Each row comes from the steps of one walk. Every step used is in the known rows, and no mark comes twice. Write the walk behind each row, first mark first.
Known rows:
datu, suta, veropo, bidop: [  0   3   2   1  -7 -11  -4  -8   1  -2 -26   4   2 -10 -14 -17  11  15
  36  33  -6   0   5  -5  -6  12 -26 -14  10]
zosamer, bidop, datu, suta: [ -9  16   9 -13   9   7  11  27   4  20   4  -4   7  21   1  -6   9  -9
  -1  23  10 -17  13  23   9  11  -6  14  -1]
zosamer, bidop, veropo: [ -5   0   5  -2   7  -1  20   3  -1  -2   3   0  -2  -6  15   0  -9 -20
  17  -7   0 -17  14   4  11   3  28  16 -10]
datu, bidop: [  4  -6 -11   4 -19   8  -1  -4  -7 -15   0 -14 -10 -16  -7  -6   4  -3
 -14  19   8  -9  -3  -8 -11   5  -8 -10  10]
veropo, bidop, zosamer: [ -8   4  12  10 -12 -10 -12  -2  10 -15   0  -3  10  -8   7  -6  -5  -9
   9   3  -2 -15  10 -11  -4   2   8  -8  14]
vigikog, gosed: [ -7   1  12  -1 -13   0 -12 -24  -7  -9  -2  -7 -11  -8  15   5  -5  -7
 -17 -23   3  15  10  -3   3 -10  -5  -9  -3]
pulibok, veropo, gosed: [  7  -4 -12  -3  -9   9   9 -35  -1 -11  21  10   9   0 -13 -10  -6 -22
  18 -12  16   1  -9  -7  -3 -25  11 -23   5]
bidop, veropo, peno: [ 11  -4   2   1 -20  -5   6 -17  -4 -17  -2   3  14  -9  -2  14 -13  -8
  19 -21 -12   9  -7  -5   1  -2  18  13   1]
gosed, veropo, pulibok: [  1 -12 -23  16   2   5  -9 -36   5  -6  -3  -7 -23  16  -7  -2 -20 -18
   3 -16  -6  21  -3 -31   0 -30  -5 -21  -1]
vigikog, gosed, veropo, pulibok: [  0  -4 -10  16   2  -1 -36 -32   6  -1 -12 -14 -24  13   4   9 -23  -8
 -14 -36 -14  34   6 -21   5 -34  -6 -26  -4]
vigikog, gosed, veropo, bidop, zosamer: [ -5 -12  13  13  -2 -25 -49  -5   8   1  -7 -16  -7  -2  20   2 -23   3
 -18 -21 -21   3  18 -15   4 -20   0 -21   0]
suta, zosamer, bidop: [-14 -15  -5  14  24  -2  30  17 -17  12  -6   6 -11 -14  17  -3  14   5
  -5  -9  32   7  28  -6  11   8  22  37  -7]
pulibok, veropo: [  9 -24  -3  -3 -21   3  16 -24 -12 -12  12   7  -4  -6 -16 -14 -22 -17
   8  -6  12  -1  -5  -5  -3 -17   6 -11  -6]
veropo, bidop, datu, suta: [  6  18  14  -5 -12   3 -16   3  11  -4  -3  -6   9   6 -14  -9   8   0
  11  24  -9 -12   2   9  -6   9 -28  -9   3]
datu, suta, veropo: [-11  -3  -5 -11  -6  -1  14  -9 -21   1 -12   6  -7   2 -10 -13   0   5
  20  22   2   6   0   2   7  11 -21  -9   8]
vigikog, gosed, veropo, bidop, datu: [ 11  -8  12  16   3  -9 -52 -15  -3   7  -2 -15  -9   5   7  16  -8  10
 -22 -23 -32  15  12  -9   2 -21 -15 -18 -23]
zosamer, suta, veropo, bidop: [  4   3  13   0  10  -2  -3  -8  12   6 -23  12   8 -12   2 -11  14  15
  31  22   4  12  -2   0 -22  -3 -12  10  -2]
gosed, veropo, suta, datu: [  6 -14 -16   5  -6  -8  19 -24   9 -11  18  11  -6   5  -4  16  -5   8
 -20 -10 -13   4 -24 -16  -5  -8 -22 -13  -9]
gosed, vigikog: [  8 -14   8 -14  -8   3 -14 -22  -7   5  -2  -2 -16   3   4 -11   1  -9
 -13   4  22  20  16 -21   0  -4  -8  -6   1]
bidop, veropo, suta: [  6   9   8  -9 -18  17  15 -18  10 -24   8   2   3   1  -7   6 -12 -22
  12  -7 -10  -4 -21   5  -7   3  13  -2  -1]
gosed, veropo, bidop, datu, suta: [  9  -5   1  -2  -3  -6 -26  -5   9   4   0 -12  -6  14 -12 -10  -9   2
   0  18 -21  -6   1  -4  -5  -7 -37 -15  -9]
datu, suta: [-10   3   1 -17 -18   4  14 -13   3 -10  -2  -4  -7   1  -4 -22  -7 -15
   5  19  16  -5   2   3  -1   3 -26  -8  11]
veropo, bidop: [  7  -2   5  12 -12  -4  -4 -25  14 -20  -7  -1   1 -16   0  -8   6  -5
  15   8   5  -2   8 -18 -15  -5  -9  -8   2]
zosamer, bidop, datu, suta, veropo, pulibok: [ -7  27  -5   4  25  12  -2  29  -7  32 -18   6   8  32 -18   6  17   5
  29  18 -10   4   7  16  16  12   8   1   8]
datu, suta, zosamer, bidop, veropo, gosed: [-15  18  -6  -8  28  -1  18  24   0  12  -5   4   6  -3  12 -13   9  -4
  25  -6  16 -10  17  14  22  13  23  23   6]
bidop, datu, suta, zosamer: [-11   0   2  -8   4  10   9  19 -35   9  -1   2 -11   4  -7  -4   3   7
 -13  -4   7   8   5  15  19  19 -15  18  -6]
gosed, veropo: [ -3 -29 -15   3  -3  -3   4 -35 -10  -6   9  -4 -24   2   6  -6 -21 -12
 -12  -9   0  10   4 -25   1 -23 -15  -9 -12]
gosed, veropo, bidop, zosamer, suta: [ -5  -8  13  -4  10 -14 -23   3  31   7  -2  -7   4   6  16 -18 -19  -4
  -1  10   0  -5   1  -4 -17 -21  -9   4   1]
bidop, datu, suta: [ -6  13   6 -18 -12  13   2   1 -12   0  10  -4  -1  17 -10  -6  -3 -11
  -6  13  -1  -7  -3  16   8   8 -24  -4   0]
zosamer, bidop, veropo, gosed, vigikog: [  6  13   7 -16  21   3 -15  -5  11  17   4   1   6  11  19  -3  12 -17
  14  -5  14   2  23  -8  13  -5  32   2   1]

Write each row's walk:
[-18  -6  -3  -3  18  -5  28  31  -3  17 -15   0  -9  -7   9 -20  12   6
   1  14  34  -2  26   8  10  16   2  32   4]  datu, suta, zosamer, bidop
[ 16  10  -1  -5 -25  20   0   7  11 -23   1 -13   1  -8 -15   5  -2  -9
  -1  16 -13 -17 -27  11 -16  14  11 -10   7]  datu, bidop, veropo, suta
[ -4  17  -6  -6  -2   9   4 -34  -4 -20  16   3   5  -2   7   3  -7 -26
  23 -24  -8  -2  -5  -6   9  -9  16 -13   3]  bidop, veropo, gosed
[ -2   7   5  11  25  18  22  35  -7  20   6   9   6  11   0  19  27   8
 -17  -3  15   7   6  16   5  17  27  38 -10]  veropo, suta, zosamer, bidop, datu
[  5   7   0 -13   3   8 -21 -34   5   5   7   2  -3  10   6 -10  17 -13
  -3  -2  27  23  13 -25   0 -13  -4 -18  12]  veropo, gosed, vigikog
[  6  -4 -17   8 -17  -9  10   2 -13 -17   7  -1  -3 -21  -4  10   9  17
 -19   4  -8 -14 -13  -6  -1  16 -15 -13   5]  suta, datu, bidop
[ 16  -4  -7  -1 -28  -5   8  33   3 -12  20   7  22  -3 -29  10  -9  12
 -17   9 -12 -33 -36  19  -9  13  17 -23  18]  pulibok, veropo, suta, datu, bidop, zosamer
[  6   2  15  -2  -2 -12 -52  -1   8  11  -9 -20  -8  12  -2  -1  -9  12
 -17   0 -28   6   9   6   1 -13 -36 -22 -12]  vigikog, gosed, veropo, bidop, datu, suta
[ -1 -15  -8  14  35   9  11  29  -9  29   8   4  -9  19   2  18  11  12
 -27  -8   4  12   6   2   7   0  17  32 -23]  gosed, veropo, suta, zosamer, bidop, datu
[ 17 -12   2  -4 -23  17  19 -18  12 -15  12  10   6   4 -27  -7 -11 -18
   7   6  14  -1 -24   4 -20 -13   9 -13   1]  pulibok, veropo, suta
[ -8  15  25  -8   1  -5 -13  11  33  -3  -5  -1  20  -2  14 -17  -4  -8
  10  13  12 -11   1   9 -20  -4   0  10  12]  veropo, bidop, zosamer, suta
[  2  -8   3   2  -7   3 -18 -25  17  -3   1  -9 -14  10   6  10 -13  -4
 -29 -16  -6  22  -7  -8 -11 -23 -12 -16  -8]  vigikog, gosed, veropo, suta
[-14  31  -5  -7  32   8   3  18 -10  32   4  10  21  28  -2   4  33   7
  24  20  -1  -6   9  18  19  10   4   1   8]  zosamer, bidop, datu, suta, veropo, gosed
[  9  -1 -12   0 -19 -10   8   6 -21 -22   8  -2  -3 -25  -4  13  -8  11
  -5 -10 -29 -25 -19   4   9  21   0 -12  -4]  suta, datu, bidop, veropo
[  3   9  -4   1 -14   1  29 -18  11 -20  14  15   9  -2  -6  18  11   4
  -8  -5  -2  -2 -25  -3  -9   9 -12  -7   3]  veropo, suta, datu
[-11   8 -10   8  32   1  19   9 -11   7   4   9   3 -10  20   6  12  -5
  19 -28  12   0  19  -1  23   4  43  26  -4]  suta, zosamer, bidop, veropo, gosed
[  7  14  20  -1  17   7 -15   6  -4  16 -11  11  15   4  -3   5  19  20
  21  15 -14  11  -8  13 -13   3 -10  12 -12]  zosamer, suta, veropo, bidop, datu
[-20   9  18 -21   2   5   6  10  11   2   8   1  10   7  18 -14 -15 -17
  -8   2  21  -5  -4  16  -8  -4   3  14   9]  bidop, zosamer, suta
[ 15 -13 -25   8 -12  -5   3  -1  11 -10  11  -5  -7  -4 -13  14   4  21
 -31  11 -17 -10 -31 -10 -15   2 -23 -21   0]  gosed, veropo, suta, datu, bidop
[ -4   5  -8  20  27   5  13  19  -9   7 -19   5  -9  -5   4   5  -4  -6
  23 -31   2   9  17  -1  21   7  47  27  -4]  suta, zosamer, bidop, veropo, pulibok
[ -5 -18  -1  15  27  -6  -4  17   8  25 -12  -4 -17   2  19  12   7  17
 -33 -19  12  25  17  -2   4 -10  17  23 -15]  vigikog, gosed, veropo, suta, zosamer, bidop
[ -3 -19   0  13  -3 -20 -22 -10   8  -6   3  -8  -5  -1   8  -8 -22  -7
  -1  -1 -13  -9  12 -23  -1 -16  -1 -15   2]  gosed, veropo, bidop, zosamer
[-13  -3   3 -10  17  -6  26  35 -12  12 -14   0  -9 -10   9 -16  -6   1
  16  -1  13 -12  19  18  20  22  17  34  -5]  datu, suta, zosamer, bidop, veropo
[  0  -4   2  -3  11 -15  21  41   0  15 -24   3  14  -9   2  -2   2  14
  20  -3  10   2  16  15  12  19  25  49   4]  datu, suta, zosamer, bidop, veropo, peno
[  9  10   1 -17  -7  -3   8  18   2 -10   3   0   7 -19   5   3  -8  14
  -5   0 -15 -21 -28  24  -7  15  -8   7  -6]  zosamer, suta, datu, bidop, veropo
[ 13   9 -13   5 -21   4  14   6  12 -20   8   0   9 -11 -15  16  20  17
 -21  16  -6 -14 -31   3 -17  20 -13 -15  11]  veropo, suta, datu, bidop
[ -8   1 -11   4 -16 -16   2  24 -18 -12  13  -3   7 -13   2  11  -2  14
 -25   0 -12 -28 -10   3   9  22   2 -14  17]  suta, datu, bidop, zosamer
[-10   9 -15   5   9   5   7 -34 -21  -3   5  17   5   0   1   6  18   0
  25  -5   1  17  -1 -17   9  -7   4 -16   9]  suta, veropo, gosed
[  8   3   5  15   4   0 -14  -8 -27   3  -7   9   5  -3 -12  16  17  18
  20   6 -28   8   4  -7   4   9  -1  -7 -10]  suta, veropo, bidop, datu
[  7 -24  -2  12  -9 -19 -28 -25   3   3  -8  -9  -3   1  10  18 -14  10
 -22 -29 -10  35   6 -17  -1 -29  -6   0  -5]  vigikog, gosed, veropo, peno
[ 13 -11   4   8  17  17  23  40 -10  24  12  15  11  11 -20  11  11   6
  -6  -5  14   1  -3  23   2   6  39  30 -17]  pulibok, veropo, suta, zosamer, bidop, datu
[  4   7  -3 -11  -5  -3  10  15  10  -4   2   0   7 -15   4  -1  10  20
 -19  15   7 -11 -22  14 -18  11 -24   4   2]  zosamer, suta, datu, bidop
[-10  10  10 -16  -5   7 -10  34  12   2   1 -14   9  -1   8 -15  -5  -4
 -19  24  16 -18 -11  21 -16   6   2   8  18]  datu, bidop, zosamer, suta
